Every row comes from one small tree of marks. The marks that hang from a mark follow it in brackets, in alphabetical order. Every link used is in the known rows. Which tree was each row made from?
Known rows
J[P[K]]: [ -5 -16   5  78  25  37  -3 -24 -33 -33 -11  -4 -11  -4 -25   4  -2  10]
B[R[D[T[P]] L]]: [ -44  -15   -7   -7   33   22  -13  -20  -46  -73 -100    3  -15  -24
    3   -1   40    0]
P[J K[D]]: [ 28  -4 -13   5   1  39 -29 -61 -32 -27   8  17 -17   8 -12   1 -16  24]
H[B[R]]: [-11  -8 -20  43  26  17 -19  16 -34 -47 -27  -8 -10 -19 -22  -1  15  -3]
D[T[P[K]]]: [-23 -15 -15  47  17  22 -17 -34 -36 -45 -53  11 -14   5 -21   2  21  20]
D[T]: [-15 -12 -37  33  28  20 -24 -25 -39 -39 -51  26 -19 -14 -22  -2  34  13]
R[B D[T]]: [ -4  -1 -29   5  49  24  -9 -39 -45 -41 -65   2 -17 -28 -11  -4  48  35]
L[H[B] R[D[T[P[J K]]]]]: [ 17  -8  -4 -41   8  38 -28 -41 -23 -53 -35  -8 -29   4 -10   7  20  51]
T[D P[J K]]: [  8 -19  -2  -6  -1  36 -14 -39 -27 -46 -26  -4 -23  13  -2   4 -19  25]
R[B D[T[P[J K]]] L[H]]: [-22 -14 -11 -36  55  42 -12 -48 -36 -63 -59 -12 -18 -10   6   8  32  53]
L[H[B] R[D[T[P[J]]]]]: [ 16 -12 -13 -47  12  34 -34 -35 -28 -50 -45  -5 -31 -10  -7   7  28  45]
L[H R[B D[T[P[J K]]]]]: [ -3  -3   1 -47  20  39 -30 -61 -27 -55 -50  -2 -29   4  -4  10  30  71]
L[H R[B D[T]]]: [ -8  -2 -14 -31  36  32 -28 -41 -34 -49 -57   6 -29 -20 -15   4  50  57]
H[B[R[D[T] L]]]: [-18  -6 -22   4  43  21  -9   3 -42 -67 -59 -10 -13 -34  -6  -5  40  -2]
H[B[R[D[T[P]] L]]]: [-27 -12 -12   9  39  19  -7   2 -43 -67 -70 -19 -10 -31  -2  -2  36  -2]
J[P[K[D[T]]]]: [  9 -16   4  60  18  32 -11 -67 -46 -33 -11   5  -9 -16 -21   2  13  13]
H[B[R[D[T[P[J K]]] L]]]: [-13  -6  -6 -13  27  28 -11 -18 -35 -73 -52 -19 -13 -10   6   1  20  12]
L[H[B] R[D[T[P]]]]: [  3 -14 -10 -19  20  30 -24 -22 -31 -47 -53  -9 -26 -17 -17   5  36  37]
T[D P[K]]: [ -8 -22   1  28   9  32  -3 -23 -31 -43 -36 -10 -18   3 -15   1  -9  15]

Write each row's tree
[-23 -14 -19 -10  71  42  -5 -10 -38 -47 -49 -12 -18 -32  -9   3  29  34] -> R[B D L[H]]
[  0 -10 -16  14  23  32 -33   8 -23 -36  -6  -2 -25 -13 -30   6  15  30] -> L[H[B] R]
[ 11 -16 -21   3   6  23 -36 -71 -47 -32 -38  21 -16 -15  -5   2  16  18] -> K[D[T[P[J]]]]
[ 13 -13  -1  17  -2  35 -25 -57 -33 -29 -13   5 -13   9  -8   6 -19  23] -> T[P[J K[D]]]
[-26  -1 -28  -2  69  30  -5 -23 -47 -54 -63  -4 -17 -39   0  -4  51  27] -> R[B D[T] L]
[-36 -20 -17 -30  40  30 -20 -23 -42 -74 -90  14 -21 -22  -6   1  45  10] -> B[R[D[T] L[H]]]
[ -3 -20 -16 -32  40  42 -10 -30 -32 -60 -48 -15 -20  -9  -1   5  20  31] -> R[D[T[P[J K]]] L[H[B]]]
[  7 -24 -13 -14   5  31 -21 -31 -33 -41 -39  -1 -26  -4   1   3 -10  17] -> T[D P[J]]
[ -44  -26   -7  -24   36   28  -18  -24  -43  -75 -101    5  -18  -19
   -3    5   41   11] -> B[R[D[T[P]] L[H]]]
[ 16  -8 -13 -16  23  38 -22  -4 -26 -38 -28  -8 -28 -18 -24   3  20  32] -> L[H[B] R[D]]
[-26 -13 -28 -21  72  36 -10 -28 -43 -56 -65  -3 -19 -34  -6   2  52  39] -> R[B D[T] L[H]]
[ 24  -3 -21  -5   2  33 -34 -78 -37 -36  -7  26 -18   5  -9   0   4  29] -> P[J K[D[T]]]
[-12 -22 -20  22  30  25 -25   9 -30 -47 -30  -4 -13 -13 -30   5  16  12] -> L[H[B[R]]]
[-23 -18 -20 -42  61  38 -17 -42 -41 -59 -70  -9 -20 -24   8   7  39  47] -> R[B D[T[P[J]]] L[H]]
[ -8 -19 -33 -16  57  36  -9 -10 -39 -54 -54  -5 -21 -33 -13  -1  41  17] -> R[D[T] L[H[B]]]
[  3  -6 -16  17  26  23  -9   5 -36 -48 -47 -13 -13 -23 -17  -4  20  -1] -> H[B[R[D]]]
[-16 -22 -14  -3  48  38  -1 -17 -36 -59 -56 -18 -16 -16 -11   3  29  23] -> R[D[T[P[K]]] L[H[B]]]
[-35  -8 -17   6  64  27  -2 -25 -47 -56 -76 -14 -13 -36   4  -1  46  27] -> R[B D[T[P]] L]
[ -3 -16   3  52   8  30 -15 -41 -37 -28 -22   0  -8   0 -21   3  -8  13] -> T[P[K[D]]]
[-11 -26 -14  -3  27  23 -18 -17 -38 -57 -72 -10 -14 -16 -18   5  34  17] -> L[H[B[R[D[T[P]]]]]]
[ -4  -3  -7 -22  36  38 -25 -24 -29 -40 -43  -2 -28 -17 -18   5  30  53] -> L[H R[B D]]
[ -23  -15   -9    0   15   18  -17  -34  -45  -62 -101    9  -16  -14
   -7   -1   38    7] -> B[R[D[T[P]]]]
[ -9 -13 -18  16   9  27 -27 -48 -32 -47 -45  15 -18  13  -9   4  12  28] -> D[T[P[J K]]]
